What can hang from each mark:
Q: G V
G: Q R S
C: Q
J: Q R
V: R S
R: J V
D: R

Known rows, with every way that one mark hangs from another:
C{Q{G{R S}}}: [ -7   2   5  -5 -18  18   0 -12  -8  20  -6  -4   9  25  -5  -2  -1   3
  -5  -6  -2]
D{R{J{Q} V{S}}}: [ 21  -9 -11  -1   5 -14   2  -3   3   3 -10  18 -13  10 -24  -2   5   5
   2  -6  -9]
Q{G{R} V{S}}: [  2   2  -5 -20  -9  15   4 -10  -8  17  -6   5 -20  -7 -21  -3  11  -9
 -14  -7 -15]
G{Q{V} R}: [  1  -6   2 -11   1  13  -5 -12 -16  18  16   2 -15 -23   1  -8   2  16
  -8  -5  -5]
G{S}: [ -4   2   0  -5 -10   3   4   4  -5  12 -10  -9  13  25 -10  -8   0  10
   5   4   3]
G{R{V} S}: [  7   3  -4  -9  -9   4   5   0  -5  11 -11   5   0  14 -15 -17  -6  23
   5   4  -5]
V{R}: [  2   0  -2   1  -1   3  -4  -6 -14  -9   6  16  -3 -33   3  10   3  -5
   1   2   1]
V{R{J}}: [  5  -1  -9  -5   1  -1  -4   2 -16 -15   7  28 -14 -34  -5   4   3   0
  -6  -1   6]
J{R{V}}: [ 16   1  -7   1   4  -3  -6   5  15  -6  -7   0  -7 -29  -7  -1  -2  15
   3  -1 -16]
R{V{S}}: [  9  -6 -10  -2   1  -5   5   2   9   1 -12  -5  -2   8 -16   9   5   2
   1  -1  -8]
C{Q{G{R}}}: [ -4   2   5  -1 -10  15  -5 -14  -6   9   1   3   0   6   5   4   0  -6
  -8  -9  -6]
G{R}: [  1   5   2  -7  -4   7  -1  -4  -8   4  -4  14 -10 -10   5  -8  -5   9
  -3  -2  -2]
D{R{V{S}}}: [ 22  -3  -3   5   3  -9   1 -14   1   3 -17   4  -8  20 -17   8   4  -6
   8  -5  -8]
Q{G{R}}: [ -4  10   2  -7  -9  10   3  -7  -3   4  -2  17 -10   1  -9  -8   4  -4
 -10  -6  -7]
C{Q}: [  0  -8   3   5  -2   7  -6  -8  -1   5   3 -11   9   4  12  11  -4  -1
   2  -3   1]
Q{G{R{J} S} V}: [  4   5  -8 -26  -9  13   5  -1 -13  16   0  12 -18   5 -33 -25   6   4
 -14   0  -7]
Q{G{S} V{R}}: [  3   1  -6 -14  -8  13   2  -9 -18  10   6   6  -1 -16 -31  -1  12 -14
  -4   5  -8]
G{R{J{Q} V} S}: [  8  -3 -13 -15  -6  -1   8  14  -3  12  -4  18  -4   3 -21 -28  -6  33
  -1   4  -7]
J{Q{G{S}} R}: [ -6   5  -3  -5 -16   5   5  17  14  17 -13  -3  15 -11 -15 -13   5  18
  -3  -2 -19]
R{J{Q{G}} V{S}}: [  6  -9 -19  -9  -2  -9  11  15  14   2  -4  14  -8   4 -34  -7  11   5
 -11  -4 -16]
J{Q R{V{S}}}: [  9  -7 -13  -1  -2  -5   2  16  21   6 -14  -4   2 -28  -7   1   3  23
   2  -2 -23]
R{V}: [ 13  -4  -6   2   8  -6   1   0   9  -5   2   2  -2  -3 -12  -1  -1   3
   4   3  -7]
V{R{J{Q{G}}} S}: [ -3  -4 -14 -10 -11   1   6   6  -9  -2  -1  25  -9 -24 -17   6  14  -2
 -13  -7  -7]
V{R S}: [  0  -2  -7  -2  -9   4   1  -4 -14  -3  -9   9  -3 -19   0  20   8  -5
  -1  -3   0]

Rows:
[ 11  -8 -16 -18   2   4  -3  -1 -19  -2   2  13 -25 -35 -15   9  11  -4
  -8  -1  -3] | Q{V{R{J} S}}
[  2  -6 -11  -4   1  -3  -2   7 -11  -9  12  30  -7 -45  -5  -1   3   6
  -5   1  -1] | V{R{J{Q}}}
[ 10   2 -11 -15  -6   1   5   7  -8   7  -8  16 -12  14 -22 -23  -6  26
  -2   3  -1] | G{R{J V} S}
[  3 -14 -10 -12   0   6  -4  -5 -22   6  15   4 -19 -33 -10  10  14   7
 -11  -7  -1] | G{Q{V{R{J} S}}}
[  2   8  -3  -9 -13   7   8  -3  -1  12  -9   9   1  22 -30 -16   3   7
  -3   0 -10] | Q{G{R{V} S}}
[ 27  -2  -5   1  11 -13  -5  -9  -1  -8  -1  20 -21   9 -24  -5   0  -1
   3  -4  -3] | D{R{J V}}
[ -3  -1 -10  -9 -10   2   5   8 -11   1   7  24   1 -19 -21  -8   9   3
  -8   1  -3] | V{R{J{Q{G{S}}}}}
[  7 -14  -7  -5  -2  13  -9 -14 -16   8   2  -8  -3 -29   5  26   6 -10
  -1  -3  -4] | C{Q{V{R S}}}
[  2  -2  -8 -14  -5   9   5  -6  -2  13  -4  -7 -12   7 -25   4  17 -18
 -11  -5 -13] | Q{G V{S}}
[ -4   3  -3  -1  -8   3   0  12  16   5  -6   6   5 -28  -8  -7   6   8
  -7  -5 -22] | J{Q{G} R}
[  0   6  -5 -19 -13   6   4   7 -15  10  -9  15  -9  18 -11 -22  -5  25
  -6  -1   5] | G{R{J} S}
[ 13  -7 -17  -9   3  -9   5   9   6  -5  -7   7 -17   8 -23   1   5   8
  -6  -4  -4] | R{J V{S}}
[ -1  -2  -9  -6  -8   2  10   2   8  13  -6  14  -1  -5 -18  -7   7   6
  -8  -4 -20] | J{Q{G{R{V{S}}}}}
[  1  -7  -1  -8  -8  16  -2 -11  -5  22   2 -18  10  18 -17   2   6  -9
  -2   0  -7] | C{Q{G{S} V}}
[ 12  -6 -10   2   3  -6  -2  15  21   1  -4   2   3 -41  -5  -7  -2  22
   4   1 -22] | J{Q R{V}}
[  0   1  -4 -16  -7  10   5  -3  -6  18  -1  -8   2  16 -32 -12  11  -8
  -6   3 -10] | Q{G{S} V}
[  0 -10  -3 -10  -7  11  -2  -6 -25  19  14  -8   7 -16 -13   0   8  13
   0   2   0] | G{Q{V{R}} S}
[  6  -8 -12 -13  -2   4  -2  12   9  15 -11  -8  -4 -45  -4  -2   6  17
  -3  -2 -23] | J{Q{V{S}} R}
[  5  -8  -2  -2   0  15 -10 -18 -12   5  13   1  -2 -31  -8  17   8 -21
  -6  -2  -8] | C{Q{G V{R}}}
[ 18  -8  -8 -10   5  -6  -1  -4  -8  11  -6  13 -19  -2 -18  -6   7  -1
  -2  -6  -7] | D{R{J{Q{V{S}}}}}
[ 25  -4  -8  -3   5 -13  -1  -7  -2  -3 -13  14 -22  19 -25   2   4  -1
   2  -8  -3] | D{R{J V{S}}}
[  4 -13 -13 -10   0   4   2   1 -10  11   3   7  -2 -47  -5   7   9   0
  -2   3 -12] | J{Q{V{R S}}}
[  1  -1  -6  -3  -3   1   6   0   9   8   4  19   0 -12 -18 -14   3   6
  -6  -1 -19] | J{Q{G{R{V}}}}
